Each row comes from the steps of one path. Every step used is in the known rows, and no mark comes twice. Write the path behind each row, first mark first.
Known rows
R, Z, G, X, E: [134 -356 663 251 309 -55 -375 341 -183 -61 -136 -156 657 33 -369 96 -38 231 36 -112 163 181 -251 -129 19 -393 105 -261 -404 38 93 405 -312]
Y, Z, G, X, S: [354 -341 96 200 -98 247 -336 276 -257 -45 20 -245 695 -122 -358 -93 191 104 -53 -195 219 142 -97 -326 176 132 45 -10 -539 -69 -175 339 -417]
A, X: [93 -228 339 50 -114 -1 -252 451 10 -133 10 -162 397 -37 -373 183 12 -33 -13 -103 140 -46 -120 -120 59 290 -124 -197 -203 -45 -134 193 -146]
Y, Z, G, X, E: [365 -312 355 160 -60 97 -365 486 -191 -86 -41 -167 611 -65 -454 -114 45 252 -22 -129 144 44 -187 -270 -73 -278 117 -206 -373 -26 -119 317 -299]
M, J: [12 -318 362 44 -280 5 -331 216 -143 68 158 -23 349 180 -236 -109 80 212 -77 -131 255 160 -183 -48 -94 134 -14 -144 -173 -297 -98 28 -149]
Z, G, X, Y: [173 -416 363 129 240 9 -528 304 -191 -16 -27 -257 707 -37 -445 -174 117 -5 -50 -97 131 243 -120 -281 86 -220 9 -208 -314 -290 -157 351 -187]
Y, Z: [214 -341 212 -22 -393 153 -216 448 -145 -99 97 19 216 -35 -257 -88 50 226 -109 -142 293 -4 -164 -208 34 213 -38 -131 -298 -280 -301 123 -174]
Y, Z, G: [401 -380 232 -36 -148 145 -329 283 -163 -100 99 20 259 -77 -241 -107 194 211 29 -121 322 104 -247 -234 238 184 55 -144 -295 -229 -299 196 -303]
R, Z, G, X, K: [38 -385 554 251 293 -194 -311 197 -168 -34 -8 -247 644 17 -468 84 109 203 63 -212 430 141 -254 -170 169 -204 12 -268 -471 -184 -44 405 -378]
K, X, S: [87 -574 73 -3 -242 123 -458 418 -156 -142 48 -37 501 -145 -149 -2 143 84 -221 -130 195 140 -204 18 199 269 -114 21 -300 -70 -82 164 -232]
G, Z, Y: [-26 -513 454 -207 -36 49 -164 284 -228 -268 53 -123 488 57 -396 -158 140 121 -172 -98 246 -177 -393 -325 -90 212 -28 -217 108 -130 -164 94 -116]
R, Z, G: [180 -411 549 59 218 -3 -345 130 -154 -65 4 29 309 24 -163 103 110 176 87 -109 347 253 -326 -94 328 73 23 -190 -331 -165 -83 281 -327]
J, Y: [183 -297 324 44 -195 98 -396 474 12 -67 203 -1 427 21 -315 -47 162 34 -47 -89 455 25 -162 -81 75 10 -56 -170 -117 -402 -174 79 5]
G, Z, Y, J, M, X: [-113 -491 652 -142 102 154 -304 158 -173 -29 150 26 672 122 -252 -181 231 -21 -240 -241 177 -46 -300 -304 -165 3 298 -152 -29 132 -297 52 -150]
S, X: [61 -442 372 -34 11 -4 -419 289 -167 -188 133 -39 473 0 -168 -5 -32 108 -69 -134 158 205 -215 -90 66 185 48 -313 -179 -290 45 44 -242]
X, M, J: [99 -339 251 18 -217 50 -317 100 -135 262 233 3 243 183 -307 -95 116 225 -65 39 276 314 -116 -119 215 -2 50 -38 -76 -179 -100 116 -147]
S, X, G: [112 -399 263 -59 -115 -93 -413 427 -10 -71 184 -123 405 47 -170 -86 54 87 -11 -187 0 179 -287 -76 247 1 204 -215 -350 -246 171 -2 -312]
Z, Y, J, M: [-78 -351 509 -193 59 56 -347 122 -8 81 90 67 476 127 -260 -176 225 120 -157 -171 119 45 -3 -79 65 -49 328 -69 27 -135 -307 -71 5]
K, X, G, Z: [54 -589 209 -180 -294 27 -329 466 -4 -97 38 -174 371 -61 -350 -171 113 44 -210 -186 155 -60 -442 -112 61 -132 31 -116 -240 -50 26 22 -235]
J, Y, Z, G: [453 -327 234 29 -226 242 -427 407 -93 -173 194 52 378 -40 -284 -194 297 154 34 -90 524 71 -242 -260 203 33 27 -158 -291 -407 -333 158 -133]
Z, Y, J, M, X, A: [-42 -409 457 -97 73 107 -367 176 -23 117 132 102 472 227 -196 -21 273 128 -132 -163 -48 56 -189 -147 310 -51 168 -112 -70 -50 -238 124 33]
S, X, M, J, Y, Z: [155 -393 195 66 -413 268 -403 280 -244 -109 351 108 464 221 -230 -340 137 324 -111 34 424 339 -166 -327 62 -99 95 -190 -256 -475 -104 5 -53]
K, X, M, J, Y: [86 -500 144 7 -330 187 -512 294 -71 -11 274 142 380 142 -270 -204 226 226 -167 116 459 326 -177 -67 141 -208 -52 -56 -56 -303 -125 -10 69]
M, J, Y: [67 -273 355 109 -347 100 -415 336 -57 -8 256 22 475 218 -276 -189 190 154 -72 -97 474 128 -176 -73 -118 -17 -42 -162 -164 -482 -134 -11 31]
E, X: [184 -501 240 89 19 6 -336 248 -58 175 113 -73 465 -73 -373 -20 135 60 -113 -30 238 113 -55 -204 -60 227 1 -208 13 -61 -165 188 -221]
M, J, Y, Z: [139 -270 247 106 -609 246 -316 448 -150 -121 246 90 388 198 -260 -321 180 287 -113 -116 514 49 -181 -220 -190 25 -51 -136 -325 -533 -301 -11 32]
G, X: [67 -275 330 121 -19 7 -303 332 -69 15 28 -220 553 -3 -430 71 -30 40 -94 -134 176 97 -24 -142 -91 -27 -20 -213 -199 -171 -63 119 -164]
J, M, X, Y, Z, G: [369 -576 274 134 42 213 -490 405 -289 88 76 117 560 -48 -50 -103 230 154 -67 -134 143 272 -259 -363 181 49 149 -61 -429 -187 -442 270 -230]
K, X, M, J, Y, Z: [157 -489 41 10 -591 318 -420 396 -151 -104 261 205 296 122 -258 -333 220 355 -217 92 497 257 -179 -218 60 -172 -70 -33 -224 -356 -282 -17 69]
J, Y, Z: [263 -294 207 44 -457 241 -302 587 -71 -175 184 64 335 9 -304 -167 156 171 -108 -106 496 -40 -162 -236 11 70 -66 -146 -287 -457 -334 79 10]
Z, G, X, N: [304 -314 399 84 139 166 -483 278 55 38 -10 -99 716 -36 -376 94 207 46 125 -126 160 231 -174 -271 244 -335 -6 -161 -141 -95 -94 287 -366]
K, X: [65 -526 218 -100 -176 36 -434 419 -70 -185 39 43 315 -91 -188 0 56 140 -174 -72 230 135 -226 22 62 117 -104 -156 -135 -175 -129 26 -115]
S, X, M, J, Y: [85 -389 300 72 -150 117 -502 173 -160 -6 364 48 541 233 -243 -219 137 191 -58 55 383 404 -161 -177 134 -158 96 -214 -91 -424 59 1 -47]

Write each row's path
[95 -295 251 109 -37 34 -254 277 -8 127 -47 -276 481 83 -533 142 -17 123 -89 -98 38 26 -58 -134 215 -155 -174 -228 -186 -273 25 234 -13]
G, X, A
[-212 -426 744 7 189 72 -325 189 -156 -63 101 249 516 220 3 16 175 170 -134 -203 164 196 -230 -172 29 13 283 -128 -286 60 -283 91 -143]
R, Z, Y, J, M, X
[287 -321 473 163 196 -49 -463 377 -116 -1 -34 -224 702 -53 -466 -2 52 119 27 -107 100 121 -184 -118 5 -332 137 -231 -221 31 45 319 -292]
Z, G, X, E
[186 -342 244 70 -242 -55 -374 590 10 38 269 -7 306 46 -111 51 181 10 9 -188 68 131 -378 -132 234 112 109 -89 -426 12 -42 159 -350]
M, X, G
[112 -541 259 -123 -257 196 -493 520 76 -160 11 172 431 -81 -156 60 148 163 -98 -90 184 157 -291 -79 186 -154 -185 -108 -73 -149 -158 108 -191]
K, X, N
[64 -369 235 132 -258 156 -306 575 -250 -99 -46 -187 573 -15 -448 -255 -29 138 -244 -143 146 61 -30 -403 -185 -151 -89 -181 -472 -402 -319 270 -48]
G, X, Y, Z
[-132 -448 614 -258 73 138 -243 34 -91 40 35 -94 582 107 -420 -292 190 49 -250 -225 205 -114 -151 -217 -102 -117 315 -120 79 -59 -276 -30 -34]
G, Z, Y, J, M
[409 -271 350 225 -120 198 -441 611 -126 -176 56 -125 739 -30 -497 -196 145 198 -15 -96 346 7 -182 -296 -98 -452 100 -222 -352 -203 -158 275 -115]
J, Y, Z, G, X, E
[-106 -323 731 133 303 60 -529 132 -184 -63 -69 -192 668 93 -431 -319 77 -4 -106 -219 219 327 -93 -255 63 -520 153 -245 -645 -244 -200 460 -184]
R, Z, G, X, Y, J
[56 -564 360 -80 8 28 -217 426 -92 63 140 -51 610 127 -168 -18 263 82 -110 -183 -2 -70 -467 -335 71 41 273 -49 -66 140 -82 -20 -242]
J, M, X, G, Z, Y
[254 -565 289 -28 4 134 -553 365 -366 -321 69 -23 543 -52 -167 -351 102 198 -73 -115 151 280 -311 -382 171 42 70 -287 -450 -476 -211 270 -262]
S, X, Y, Z, G
[-223 -385 709 -102 174 57 -253 84 -71 9 -6 140 432 203 -168 -84 142 230 -148 -177 191 113 -88 -89 85 -120 301 -97 -173 -131 -255 16 -16]
R, Z, Y, J, M
[12 -531 414 58 152 87 -524 144 -27 462 40 -74 680 -17 -435 -361 189 -53 -281 -139 115 204 181 -204 -95 -263 295 -105 -131 -184 -387 203 -20]
E, X, Y, J, M
[115 -540 239 139 -18 -201 -313 325 -67 196 174 -172 543 -91 -532 -89 217 120 -111 -118 393 -16 -127 -189 -8 143 -22 -234 -54 -145 -210 308 -288]
E, X, K
[64 -618 261 -115 -21 -47 -183 321 -65 8 111 -213 583 45 -514 -300 308 63 -165 -58 85 -153 -355 -461 -62 79 142 -176 89 75 -72 131 -241]
E, X, G, Z, Y
[34 -374 509 -43 -119 106 -346 271 57 318 198 -121 541 77 -293 -197 197 -138 -167 -369 104 25 -294 -164 35 -284 430 -49 -398 148 -122 63 -311]
Y, J, M, X, G, Z
[-110 -295 514 -231 -93 19 -355 245 -57 -233 170 27 350 128 -314 -293 230 73 -139 -159 192 6 -136 -144 32 37 160 -168 -78 -168 -286 82 -67]
Z, Y, J
[396 -293 95 264 -166 339 -425 393 -187 -119 120 -200 820 -86 -397 -160 293 47 -48 -155 435 114 -93 -349 142 -23 15 -23 -510 -236 -205 297 -238]
J, Y, Z, G, X, S
[-115 -197 516 -17 -127 47 -443 465 -21 -134 10 -220 501 26 -504 -272 65 -173 -179 -190 85 4 -27 -184 -18 -124 -6 -196 -448 -188 -328 362 -6]
A, X, Y, J
[173 -395 465 146 -133 -37 -418 682 -161 -82 155 58 481 1 -162 91 27 123 -63 -125 111 69 -377 -88 -55 22 16 -208 -251 113 -62 314 -275]
M, X, E
[181 -442 347 133 42 65 -362 348 -82 232 145 117 503 4 -47 250 92 67 -65 -154 157 189 -154 -76 76 204 121 -86 -148 -7 -185 46 -216]
J, M, X
[330 -305 266 89 -376 240 -430 277 -172 -115 247 89 426 159 -253 -332 321 271 25 -106 540 154 -271 -261 4 4 37 -141 -326 -487 -302 63 -108]
M, J, Y, Z, G
[-36 -378 493 -52 -2 96 -494 236 -38 295 21 -52 517 50 -328 -306 103 -14 -238 -228 116 171 73 -56 62 -320 262 -49 -268 -342 -355 136 39]
X, Y, J, M
[179 -535 253 141 -196 217 -379 584 -275 106 75 137 513 -7 -70 -67 90 169 -213 -155 121 160 -178 -338 -12 79 66 -52 -431 -239 -452 192 -97]
J, M, X, Y, Z
[-167 -389 614 -286 -87 90 -249 169 -145 -252 107 -122 472 106 -476 -414 192 11 -238 -212 274 -166 -295 -281 -141 -39 141 -226 -16 -91 -253 124 -108]
G, Z, Y, J
[55 -494 361 -117 -109 -18 -307 340 -99 -94 126 -265 528 26 -325 -181 22 16 -104 -240 76 9 -429 -214 76 -67 180 -269 -273 -181 195 37 -356]
S, X, G, Z
[-122 -451 545 -52 51 -31 -182 325 -205 -306 -1 95 331 157 -138 53 87 309 -70 -56 238 51 -316 -202 106 207 -49 -198 -145 -192 -142 148 -113]
R, Z, Y
[39 -279 491 -73 -13 98 -396 100 74 319 84 -15 402 37 -289 -100 101 24 -138 -250 201 118 81 55 87 -147 311 -56 -176 -167 -257 -12 -82]
Y, J, M
[161 -416 206 184 -174 112 -399 455 -230 -14 219 -20 564 -55 -69 122 178 -30 -95 -195 185 172 -294 -142 185 439 -56 -8 -410 66 -114 332 -395]
M, X, S
[280 -452 64 188 -403 275 -324 238 -138 253 323 84 449 144 -450 -362 302 274 -153 144 518 247 -7 -444 -52 -49 47 -81 -72 -250 -326 149 -29]
E, X, M, J, Y, Z
[386 -260 250 174 -105 252 -406 401 -97 -152 121 -106 639 -29 -440 -163 214 105 5 -98 463 87 -110 -352 8 -171 35 -209 -352 -343 -256 163 -131]
J, Y, Z, G, X
[-80 -261 516 20 26 92 -438 348 37 160 -64 -177 614 25 -435 -154 62 -136 -194 -208 11 51 116 -123 22 -204 151 -94 -347 -163 -356 205 66]
A, X, Y, J, M
